Known rows, with every way that one mark hangs from another:
Z_418{Z_213{Z_579} Z_748}: 1.027  -1.179  -0.254  -1.045  -1.132  -0.302  1.917  5.267  1.274  -1.923  -2.513  2.072  -1.633  -0.251  1.454  0.863  3.627  -2.758  -1.716  -1.494  -0.670  1.320  1.916
Z_574{Z_748 Z_961{Z_945}}: -2.146  -3.048  -1.165  2.722  0.359  -2.291  -0.972  -6.146  0.758  0.857  -2.160  1.682  -1.522  -3.979  -0.381  0.681  2.180  1.558  0.437  -2.797  -2.252  1.862  -3.475
Z_403{Z_287 Z_945{Z_961}}: -2.028  -4.407  -0.765  0.441  -2.385  -0.509  0.746  -3.161  0.856  -2.136  -3.029  2.649  -1.469  -3.132  -0.815  0.749  2.456  -0.117  0.153  -2.053  -2.812  2.426  -3.122
Z_418{Z_213 Z_748{Z_574}}: 0.304  -3.453  -0.743  -1.184  -1.779  -1.668  4.325  4.359  1.696  -1.831  -1.881  2.000  -0.984  -1.596  1.456  0.175  2.985  -2.044  -2.089  -2.172  -1.679  0.530  1.587
Z_945{Z_403{Z_287 Z_579{Z_213}} Z_961}: -2.501  -3.020  -1.884  1.038  -2.939  0.825  4.109  -2.134  -0.270  -0.666  -1.779  2.694  0.034  -4.929  -1.019  3.770  1.753  -1.789  1.044  -0.762  -1.020  1.568  -2.322
Z_287{Z_403{Z_945{Z_961}} Z_748{Z_574}}: -4.488  -4.365  -2.984  -1.591  -2.862  -2.826  2.438  -1.250  -0.287  -3.713  -1.452  -0.729  -2.007  -2.537  -1.960  -1.148  2.978  1.244  -2.713  -3.379  -3.162  4.374  1.896
Z_945{Z_403{Z_287}}: -0.195  -3.279  -1.386  2.055  -3.626  -0.743  4.116  -2.544  0.161  -0.882  -1.979  1.790  -0.766  -3.699  -0.865  1.660  1.913  -1.074  -0.795  -1.324  -0.896  0.355  0.689
Z_418{Z_213{Z_579} Z_748{Z_574}}: 0.163  -2.526  -1.118  -0.213  -2.009  -1.356  4.388  6.106  1.982  -1.432  -1.980  1.145  -1.514  -1.100  1.214  -0.222  3.357  -3.232  -2.963  -1.660  -1.341  0.364  2.866
Z_961{Z_945{Z_403{Z_287 Z_579{Z_213}}}}: -0.674  -4.700  -2.491  3.128  -2.778  0.778  4.393  -2.075  -0.468  0.151  -1.405  3.132  -0.561  -4.843  -0.291  4.179  2.077  -1.925  1.771  -1.169  -1.215  0.778  -0.420
Z_945{Z_403{Z_287 Z_579{Z_213}}}: -1.251  -3.751  -1.546  2.052  -3.281  0.164  4.218  -1.335  -0.918  -1.195  -1.529  2.266  -0.133  -4.213  -0.219  4.199  2.018  -2.655  1.056  -0.909  -0.791  0.431  -0.357
Z_418{Z_213 Z_748}: 1.470  -2.191  0.134  -1.972  -0.956  -0.630  2.187  3.605  0.905  -2.386  -2.444  3.007  -1.030  -0.667  1.772  1.147  3.214  -1.539  -0.698  -2.058  -1.116  1.714  0.721
Z_418{Z_748}: 0.146  -0.815  -0.512  -0.711  -0.619  -0.640  3.514  1.311  0.846  -1.378  -2.172  2.272  -0.601  -1.457  0.935  1.621  2.887  -0.845  -0.902  -2.358  -0.761  0.918  -0.696
Z_961{Z_574}: -1.063  -2.627  -0.679  1.715  -1.186  -0.836  -0.238  -2.728  1.015  -0.663  -1.331  2.112  -0.667  -2.706  -0.317  2.224  2.431  -1.019  -1.142  -1.919  -0.540  1.633  0.994
Z_418{Z_213{Z_579} Z_748{Z_574{Z_961}}}: -0.405  -2.591  -0.764  1.472  -1.725  -1.965  0.283  4.038  2.796  -1.729  -1.719  1.051  -1.063  -2.036  0.224  -0.938  2.959  -2.104  -1.990  -2.147  -1.795  0.028  1.499
Z_574{Z_961{Z_945{Z_403{Z_287 Z_579}}}}: -1.920  -5.725  -2.069  5.770  -2.904  -0.459  1.663  -4.838  1.302  -0.627  -1.553  3.111  -0.778  -5.527  -1.577  2.417  1.308  -0.443  1.586  -1.567  -1.076  1.455  0.939
Z_287{Z_748}: -0.674  -2.071  -1.188  -0.594  -0.801  -1.463  1.976  1.192  -0.331  -2.627  -1.156  0.623  -1.386  -1.174  -0.105  1.779  2.980  -0.611  -3.250  -1.748  -1.242  3.038  2.006
Z_945{Z_403{Z_287 Z_579}}: -1.357  -4.861  -1.342  2.994  -3.666  -0.294  5.551  -1.905  -0.011  -1.750  -1.933  2.234  -0.761  -3.996  -0.586  3.250  1.675  -1.982  -0.268  -0.999  -0.139  1.381  2.174
Z_403{Z_287{Z_748{Z_574}} Z_579 Z_945}: -2.922  -7.722  -1.578  2.231  -3.077  -1.838  4.502  1.281  0.244  -4.531  -1.406  0.993  -1.859  -2.826  -0.802  1.837  2.828  -1.818  -2.189  -2.054  -2.550  2.487  1.805
Z_287{Z_403{Z_579{Z_213} Z_945} Z_748}: -3.339  -4.178  -1.873  -1.293  -1.948  -1.492  1.161  0.153  -2.786  -5.168  -1.340  0.181  -1.767  -1.486  -0.138  2.847  3.631  -0.526  0.438  -3.058  -2.177  4.399  1.306
Z_961{Z_574{Z_748} Z_945{Z_403}}: -1.412  -2.349  -1.662  3.231  -0.838  -0.980  0.576  -7.921  0.421  2.284  -1.838  1.663  -1.094  -5.518  -1.172  2.078  2.388  1.348  0.340  -2.253  -0.107  0.784  -1.060
Z_748{Z_574{Z_961{Z_945{Z_403}}}}: -1.976  -4.404  -3.322  4.514  -2.576  -2.450  1.329  -5.163  1.621  1.258  -0.586  0.682  -0.442  -5.546  -1.495  -0.213  1.409  0.998  -0.875  -2.224  -1.493  0.128  0.952
Z_403{Z_945}: -1.365  -3.889  -0.865  0.481  -1.577  -1.570  0.257  -3.477  -0.538  -2.276  -2.470  1.112  -1.425  -1.705  0.791  0.996  2.948  0.073  -0.581  -2.634  -1.673  2.006  -0.699
Z_574{Z_961{Z_945{Z_403{Z_579}}}}: -2.540  -4.440  -2.506  4.899  -1.787  -0.861  0.599  -5.379  0.712  -0.350  -1.126  2.064  -0.533  -5.050  -0.762  2.332  1.446  0.427  1.245  -1.863  -0.169  2.074  1.760
Z_418{Z_748{Z_574{Z_961}}}: -1.615  -2.468  -1.174  1.730  -1.036  -2.371  1.843  -0.331  2.344  -1.097  -1.254  1.338  -0.141  -3.172  -0.232  -0.107  2.308  -0.309  -1.357  -2.960  -1.859  -0.280  -1.422
Z_403{Z_287 Z_579 Z_945{Z_961}}: -3.529  -5.699  -0.731  1.378  -2.503  0.025  2.075  -3.129  0.610  -3.123  -2.989  3.122  -1.339  -3.275  -0.330  2.297  2.249  -1.027  0.824  -1.842  -2.255  3.360  -1.408

Rows:
-4.669  -2.028  -0.990  2.033  -1.139  -0.308  1.882  -7.648  0.509  0.494  -2.072  1.661  -0.387  -5.769  -1.326  3.103  1.925  0.615  0.205  -1.587  0.706  2.578  -1.291 | Z_945{Z_403{Z_579} Z_961{Z_574{Z_748}}}
-3.857  -2.282  -0.133  0.357  -0.205  -1.181  -2.344  -8.220  0.526  -0.378  -2.975  1.597  -1.276  -4.000  -0.952  1.207  2.952  1.769  0.478  -2.852  -1.735  2.851  -4.751 | Z_403{Z_945{Z_961{Z_574{Z_748}}}}
-2.381  -4.146  -0.987  0.493  -1.358  -0.618  1.211  -1.789  -1.546  -2.643  -2.088  1.667  -0.836  -2.314  1.469  3.600  3.116  -1.198  1.285  -2.255  -1.515  2.179  -1.742 | Z_403{Z_579{Z_213} Z_945}
-0.944  -3.398  -1.686  0.993  -2.613  0.041  4.288  1.324  -1.274  -2.830  -0.786  1.496  -0.589  -3.459  -1.018  4.438  2.646  -2.275  -0.433  -0.859  -0.909  1.630  0.430 | Z_945{Z_403{Z_287{Z_748} Z_579{Z_213}}}
-1.455  -2.514  -1.292  2.301  -3.045  0.352  0.750  -5.304  1.708  0.161  -1.735  2.891  -0.268  -5.237  -2.762  1.981  1.731  -0.421  -0.261  -1.271  -0.466  1.168  -0.764 | Z_945{Z_403{Z_287} Z_961{Z_574}}
-1.668  -2.924  -1.049  2.497  0.206  -1.069  -0.005  -5.750  0.899  1.660  -2.000  2.418  -1.537  -4.056  -0.422  2.189  2.683  0.592  -0.067  -2.509  -1.142  1.819  -1.916 | Z_961{Z_574{Z_748} Z_945}
-3.203  -3.705  0.212  1.474  -1.206  -0.748  -1.265  -7.267  1.105  -0.707  -3.267  2.700  -1.554  -4.458  -1.895  1.326  2.811  0.781  0.950  -2.591  -2.599  2.218  -5.555 | Z_403{Z_287 Z_945{Z_961{Z_574{Z_748}}}}
0.013  -4.177  -2.383  3.780  -2.184  -1.136  0.065  -2.592  0.996  -1.246  -0.679  1.856  -1.142  -4.500  -2.892  1.165  2.135  0.646  -0.407  -1.755  -1.982  1.614  0.583 | Z_574{Z_961{Z_945{Z_403{Z_287{Z_748}}}}}
-3.344  -5.917  -3.369  5.425  -2.651  -1.821  3.158  -4.765  1.421  0.289  -0.641  1.251  -0.376  -5.949  -0.980  1.386  1.217  -0.058  -0.400  -1.940  -0.768  1.014  2.494 | Z_748{Z_574{Z_961{Z_945{Z_403{Z_579}}}}}
-2.168  -4.893  -2.554  3.888  -1.512  -2.568  0.754  -3.258  2.034  0.491  -0.974  1.379  -0.982  -4.396  -0.648  -0.235  1.683  0.300  -1.298  -2.616  -2.493  1.059  0.163 | Z_748{Z_574{Z_961{Z_945}}}
-5.041  -2.653  -0.656  -0.237  -1.460  -1.871  -1.694  -8.326  -0.236  -1.367  -3.030  1.157  -1.859  -3.837  -1.822  0.107  2.960  2.135  1.064  -3.836  -2.172  3.843  -2.787 | Z_287{Z_403{Z_945{Z_961{Z_574{Z_748}}}}}
-2.958  -2.825  -0.777  0.575  -1.044  -0.538  -3.033  -5.713  1.175  -1.287  -2.207  2.309  -0.916  -3.446  -0.975  1.195  2.820  0.746  -0.086  -2.479  -1.275  3.000  -1.719 | Z_403{Z_945{Z_961{Z_574}}}
-3.191  -1.486  -1.714  1.242  -1.544  0.842  0.417  -4.565  0.089  0.085  -0.934  2.228  0.556  -5.335  -1.233  4.295  2.057  -0.957  0.993  -1.180  0.569  1.917  -1.310 | Z_945{Z_403{Z_579{Z_213}} Z_961{Z_574}}
-1.943  -2.407  -1.809  3.378  -0.844  -2.181  -0.212  -8.329  0.260  1.605  -1.946  1.008  -1.045  -5.372  -1.034  0.553  1.917  2.324  0.706  -2.502  -1.261  0.943  -2.803 | Z_574{Z_748 Z_961{Z_945{Z_403}}}
-3.975  -5.545  -1.549  0.622  -3.003  -1.760  2.301  -2.901  -1.407  -4.246  -2.486  1.098  -1.899  -1.981  0.487  1.668  2.659  -0.293  0.815  -3.276  -1.440  4.002  2.896 | Z_287{Z_403{Z_579 Z_945}}
-1.807  -4.358  -2.751  3.179  -2.089  -0.246  4.216  -3.339  -0.086  -0.119  -1.594  2.037  -0.861  -4.158  0.255  3.022  1.841  -0.683  0.013  -1.464  0.203  2.167  2.956 | Z_961{Z_945{Z_403{Z_579}}}
-1.695  -5.555  -0.562  1.474  -2.436  -0.187  1.493  -1.401  -1.004  -3.029  -2.309  2.756  -1.058  -2.877  0.631  3.808  2.915  -2.147  1.947  -1.904  -2.453  1.532  -2.770 | Z_403{Z_287 Z_579{Z_213} Z_945}
-3.356  -1.125  -0.319  0.309  0.163  -0.973  -0.594  -5.830  1.151  0.763  -2.413  1.960  -0.990  -4.194  -1.030  1.685  2.437  0.696  -0.929  -2.118  -0.914  2.662  -3.730 | Z_945{Z_961{Z_574{Z_748}}}
0.025  -4.482  -1.482  1.570  -0.944  -1.853  0.887  1.596  2.984  -0.714  -1.385  2.910  -0.974  -3.174  0.275  -0.479  2.594  -0.486  -0.330  -2.743  -2.535  0.846  0.269 | Z_418{Z_213 Z_748{Z_574{Z_961{Z_945}}}}
-2.223  -5.248  -1.873  1.110  -2.436  -1.067  5.745  3.629  -0.068  -2.770  -0.415  1.288  -0.997  -3.130  -0.644  3.600  2.672  -3.160  -2.152  -1.209  -2.539  1.466  0.232 | Z_403{Z_287{Z_748{Z_574}} Z_579{Z_213}}
-3.032  -4.604  -0.909  0.452  -1.984  0.438  1.289  -2.191  -0.290  -2.491  -2.578  3.214  -0.862  -3.492  -0.143  3.405  2.634  -1.334  1.979  -1.811  -2.759  2.575  -4.238 | Z_403{Z_287 Z_579{Z_213} Z_945{Z_961}}
-0.746  -3.837  -1.339  4.090  -2.045  -0.503  1.705  -7.115  1.002  1.822  -2.138  2.704  -1.262  -5.817  -1.998  2.182  2.196  0.434  0.845  -1.976  -0.991  0.371  -1.558 | Z_961{Z_574{Z_748} Z_945{Z_403{Z_287}}}
-2.673  -4.038  -1.731  1.957  -3.332  0.282  5.050  -3.233  0.612  -1.263  -2.176  2.663  -0.522  -4.745  -1.164  2.842  1.428  -1.278  -0.257  -0.784  -0.429  2.368  0.411 | Z_945{Z_403{Z_287 Z_579} Z_961}
-1.387  -4.410  -2.247  3.343  -3.494  -2.610  2.319  -1.765  1.215  -1.951  -0.373  0.076  -0.687  -4.681  -2.910  0.118  1.866  -0.107  -2.718  -1.633  -2.021  0.243  1.213 | Z_945{Z_403{Z_287{Z_748{Z_574{Z_961}}}}}
-3.649  -4.321  -1.592  -0.296  -2.597  -1.384  1.425  -2.085  -2.277  -3.524  -2.175  1.040  -1.401  -2.103  0.631  2.658  3.082  -0.769  1.977  -3.240  -2.169  3.266  0.196 | Z_287{Z_403{Z_579{Z_213} Z_945}}
-1.399  -2.381  -1.658  0.984  -3.232  -0.074  3.618  -3.453  0.697  -0.286  -2.244  2.248  -0.565  -4.384  -1.535  1.261  1.661  -0.479  -0.822  -1.173  -1.124  1.448  -0.921 | Z_945{Z_403{Z_287} Z_961}
-1.261  -4.433  -1.623  1.933  -3.014  -0.455  5.120  0.494  -0.439  -3.403  -1.207  1.444  -1.162  -3.225  -1.238  3.468  2.270  -1.844  -1.641  -0.929  -0.483  2.406  3.359 | Z_945{Z_403{Z_287{Z_748} Z_579}}
-4.673  -6.720  -2.601  0.504  -3.213  -2.951  4.416  -0.225  -1.074  -5.250  -1.131  -0.752  -2.122  -2.186  -0.666  0.865  2.988  -0.417  -2.069  -3.217  -2.223  4.299  5.098 | Z_287{Z_403{Z_579 Z_945} Z_748{Z_574}}
-2.104  -3.653  -2.892  0.816  -3.468  -1.312  5.476  -0.261  1.175  -1.168  -0.939  0.484  -0.840  -4.508  -2.797  0.375  1.970  -0.451  -3.542  -1.224  -1.763  1.591  1.103 | Z_945{Z_403{Z_287{Z_748{Z_574}}} Z_961}
-1.412  -4.259  -0.837  1.459  -2.214  0.146  3.920  0.665  -0.379  -2.061  -1.787  2.896  -0.661  -2.922  0.537  4.354  2.301  -3.136  0.749  -1.186  -1.746  1.416  -1.631 | Z_403{Z_287 Z_579{Z_213}}
-3.178  -4.066  -1.928  -0.319  -2.127  -1.690  4.172  1.251  -1.411  -4.560  -1.198  0.389  -1.932  -1.390  -0.527  2.412  2.709  -1.165  -1.879  -2.467  -0.987  5.093  5.254 | Z_287{Z_403{Z_579} Z_748}
-0.420  -3.641  -0.433  0.537  -1.417  -2.357  1.012  2.071  2.457  -2.106  -1.415  2.072  -0.577  -2.357  0.476  -0.480  2.618  -0.980  -1.117  -2.606  -2.152  0.437  -0.009 | Z_418{Z_213 Z_748{Z_574{Z_961}}}
-3.601  -3.298  -1.337  -0.588  -0.920  -0.038  0.295  -2.529  -0.802  -2.052  -2.222  2.129  -0.588  -3.123  0.714  3.092  2.807  -0.467  1.306  -2.096  -1.839  3.176  -3.402 | Z_403{Z_579{Z_213} Z_945{Z_961}}
-4.258  -5.333  -2.886  0.565  -3.037  -2.664  6.653  1.716  -0.609  -4.008  -0.660  -0.519  -1.852  -2.286  -0.864  1.498  2.446  -1.533  -3.192  -2.532  -1.477  4.106  6.103 | Z_287{Z_403{Z_579} Z_748{Z_574}}
-0.330  -4.276  -2.094  4.722  -2.885  -0.860  0.280  -5.186  1.513  0.256  -1.598  2.567  -0.795  -5.188  -1.959  0.859  1.515  0.359  0.960  -1.830  -1.783  0.479  -0.849 | Z_574{Z_961{Z_945{Z_403{Z_287}}}}
